Each row comes from the steps of one walk. Every step used is in the known rows, and no mark comes twice. Write the walk behind each row, first mark first.
Known rows
noru -> todez -> luru -> fepul -> gefo: [ 2.92 -2.22 -1.43 -3.71 -0.60 -1.49  6.47 -4.06  0.25 -1.57 -1.61  3.51
 -5.80 -1.21  6.02  1.27 -3.66]
todez -> luru -> fepul: [ 2.38 -2.57  0.17 -1.61 -2.24 -3.86  3.27 -3.73 -2.47 -0.10  0.42  0.59
 -4.50  1.28  1.71 -1.38 -1.55]
gefo -> todez -> luru: [ 3.11 -4.81  3.04 -0.18  0.69 -1.56  1.14 -3.24 -1.38  0.33 -2.43  0.43
 -4.98  0.13  3.43 -0.18  2.44]
vokat -> todez: [ 1.11 -1.04 -1.26 -0.07 -0.27 -1.78  1.72  0.00  2.12 -0.79 -1.03  1.06
  1.02  0.32  0.80  1.14 -2.18]
luru -> todez -> noru -> fepul: [ 1.14  2.86  0.73 -0.04 -0.47 -2.83  4.19  0.97 -3.31 -3.96  2.07 -3.22
 -2.62  0.56  0.69 -0.73 -4.08]
noru -> fepul -> luru: [-2.82 -2.55 -4.93 -2.64 -0.88 -1.94  1.82 -0.87  2.07 -0.51  0.46 -2.24
 -1.60  0.62  0.96 -0.42 -0.65]
luru -> fepul -> gefo: [ 1.46 -0.48 -2.33 -2.35 -0.14 -0.99  5.85 -1.69  0.54 -1.62  0.25  1.51
 -2.66 -2.41  3.34  1.05 -4.95]
vokat -> todez -> luru -> fepul -> gefo: [ 3.22 -3.20 -2.33 -3.21  0.02 -2.39  6.73 -4.02  0.58 -0.94 -2.19  3.51
 -4.03 -1.64  4.99  0.72 -6.07]
vokat -> fepul -> gefo -> todez: [ 2.92 -2.02  1.58 -0.18  1.94 -1.53  5.92 -0.47  2.77 -2.75 -0.49  1.56
 -3.01 -4.29  8.00  1.27 -2.41]
luru -> fepul -> vokat -> todez: [ 0.56 -1.38 -1.66  1.46 -0.21 -4.65  4.03 -0.93  4.23 -1.01 -0.60 -0.13
 -0.77 -1.87  1.36  1.62 -4.39]
noru -> fepul -> gefo -> todez: [ 1.28 -2.59 -2.16 -0.09  1.13 -1.12  4.34  0.26  1.97 -3.45  0.20  0.75
 -3.43 -3.22  5.61  2.19 -3.60]
gefo -> todez: [ 2.04 -2.67  2.17  1.10  0.27 -1.59  1.86 -0.60  0.53 -1.43 -0.18 -1.29
 -2.87 -0.64  2.24  1.25  1.94]
vokat -> todez -> luru -> fepul: [ 3.29 -3.48 -0.96 -1.49 -2.26 -5.37  4.75 -3.90 -0.52 -0.98 -0.46  1.47
 -3.68  1.22  2.44 -0.50 -3.45]
todez -> noru -> fepul: [-0.26  1.52 -0.83 -0.03  1.02 -0.52  2.01  1.89 -2.62 -3.56  2.13 -2.02
 -0.32  0.94 -0.58 -2.37 -3.80]
luru -> fepul -> gefo -> todez: [ 3.31 -2.92  0.07 -1.08  0.13 -2.44  7.19 -2.04  1.23 -2.83 -0.05  0.07
 -5.09 -2.86  5.46  2.09 -2.40]
noru -> fepul -> luru -> todez: [-0.90 -0.69 -2.28 -2.32 -2.45 -4.58  4.35 -1.86  0.98 -1.09  0.11 -3.43
 -4.21  0.06  2.33  1.69 -0.81]
vokat -> todez -> noru -> fepul -> luru: [-0.92 -1.94 -3.33 -3.37  1.05 -1.77  4.61 -0.44  1.09 -2.28 -0.57 -3.25
 -1.13  1.71  0.16 -1.95 -2.24]
gefo -> todez -> noru: [ 3.02 -0.65  4.86  0.30  2.68  0.48  3.66  0.21 -2.66 -2.42 -0.35 -3.47
 -2.77  0.50  0.36 -1.86  1.81]

Write each row's walk
[ 0.40 -2.52  0.38  0.78  0.42 -3.48  2.19 -3.10  0.51  1.19 -1.09 -0.16
 -3.71 -1.84  1.56 -0.55 -1.82]	todez -> luru -> fepul -> vokat
[ 2.77  3.12  4.72 -0.54  0.89 -0.81  4.53 -0.40 -3.94 -1.69 -0.41 -3.42
 -3.02  0.75 -0.24 -0.86 -0.34]	luru -> todez -> noru
[ 1.46  0.88  3.51 -3.19  1.11 -0.73  5.77 -2.11 -2.47 -0.47 -1.74 -5.12
 -4.25  1.21 -0.33 -1.37  1.90]	fepul -> luru -> todez -> noru
[ 1.80  1.61  4.13 -2.98  0.82 -2.87  7.27 -1.66 -1.51 -1.69 -0.68 -4.70
 -3.83  0.22  2.63 -2.27  0.44]	vokat -> fepul -> luru -> todez -> noru
[ 3.80 -4.31  2.53 -1.37  2.15 -1.56  4.71 -3.08  0.56 -0.85 -2.52  2.83
 -5.36 -3.07  8.47 -0.25 -1.58]	vokat -> fepul -> gefo -> todez -> luru
[-0.50 -0.49  1.07  2.93  3.23 -1.67  2.41  1.64  0.76 -2.77  0.23 -3.46
 -2.05 -2.51  1.07 -0.73 -2.26]	gefo -> todez -> noru -> fepul -> vokat
[-0.99 -0.05 -4.80 -1.31  1.09  0.52  2.67  0.74  1.41 -2.24  0.32  2.28
 -0.73 -2.78  3.73  1.17 -6.28]	noru -> fepul -> gefo
[ 0.84 -0.16  1.37 -2.37 -1.55 -4.98  5.76 -2.36  1.86 -0.58 -0.54 -2.59
 -3.84 -0.98  4.65  0.55  0.36]	vokat -> fepul -> luru -> todez
[ 0.92  0.54 -3.36 -1.82  2.83  0.56  5.40  1.12  0.57 -3.90 -0.58  1.21
 -0.32 -1.74  3.06 -0.28 -7.95]	vokat -> todez -> noru -> fepul -> gefo
[ 0.68  0.63 -1.96 -0.07  0.83 -2.00  3.47  1.86 -0.81 -4.23  1.32 -1.23
  0.36  1.01  0.06 -1.56 -5.54]	vokat -> todez -> noru -> fepul
[-0.62 -0.38 -0.39  1.79  0.19 -3.39  2.65 -0.81  2.10 -0.06  0.52 -1.47
 -1.85 -2.40  0.49  0.48 -2.46]	luru -> fepul -> vokat
[ 0.75 -3.63  0.02  0.45  2.21 -1.55  0.45 -2.46  2.32  1.92 -4.26  1.96
 -1.48 -1.44  2.03  0.11 -1.65]	fepul -> vokat -> todez -> luru
[-1.93 -1.00 -2.58 -3.24  1.14 -0.54  3.43 -0.40 -0.67 -1.74  0.22 -3.99
 -1.95  1.52 -0.34 -2.67 -0.53]	todez -> noru -> fepul -> luru
[ 3.92 -4.71  1.91 -0.63 -1.98 -5.22  4.86 -4.33 -1.83 -1.29  0.24 -0.55
 -6.71  0.56  3.72 -0.27 -0.01]	gefo -> todez -> luru -> fepul
[ 4.10 -0.95  2.94 -1.51  2.65 -0.51  8.40 -1.19 -2.20 -3.64 -0.12 -2.09
 -4.98 -1.45  3.07 -0.90 -2.24]	luru -> fepul -> gefo -> todez -> noru
[ 0.98 -2.17  0.62  0.39 -0.34 -3.79  3.17 -3.30  1.61  0.09 -1.42  0.57
 -4.70 -1.19  3.02  0.90 -1.08]	noru -> todez -> luru -> fepul -> vokat
[ 2.36 -4.99 -0.98 -1.37  1.54 -1.17  3.42 -2.43 -0.16 -1.46 -2.05  2.12
 -5.51 -2.07  6.43  0.68 -2.62]	noru -> fepul -> gefo -> todez -> luru
[ 1.17  2.57 -0.96 -1.89  1.79 -0.18  6.28  0.45 -1.70 -3.80  0.02 -0.64
 -3.03 -2.39  3.60  0.37 -6.50]	luru -> todez -> noru -> fepul -> gefo
[ 1.74  0.38  1.58  0.65  2.26 -2.58  5.84 -0.34  0.60 -2.01 -0.72 -2.37
 -0.99 -0.76 -0.54 -1.57 -3.85]	luru -> fepul -> vokat -> todez -> noru
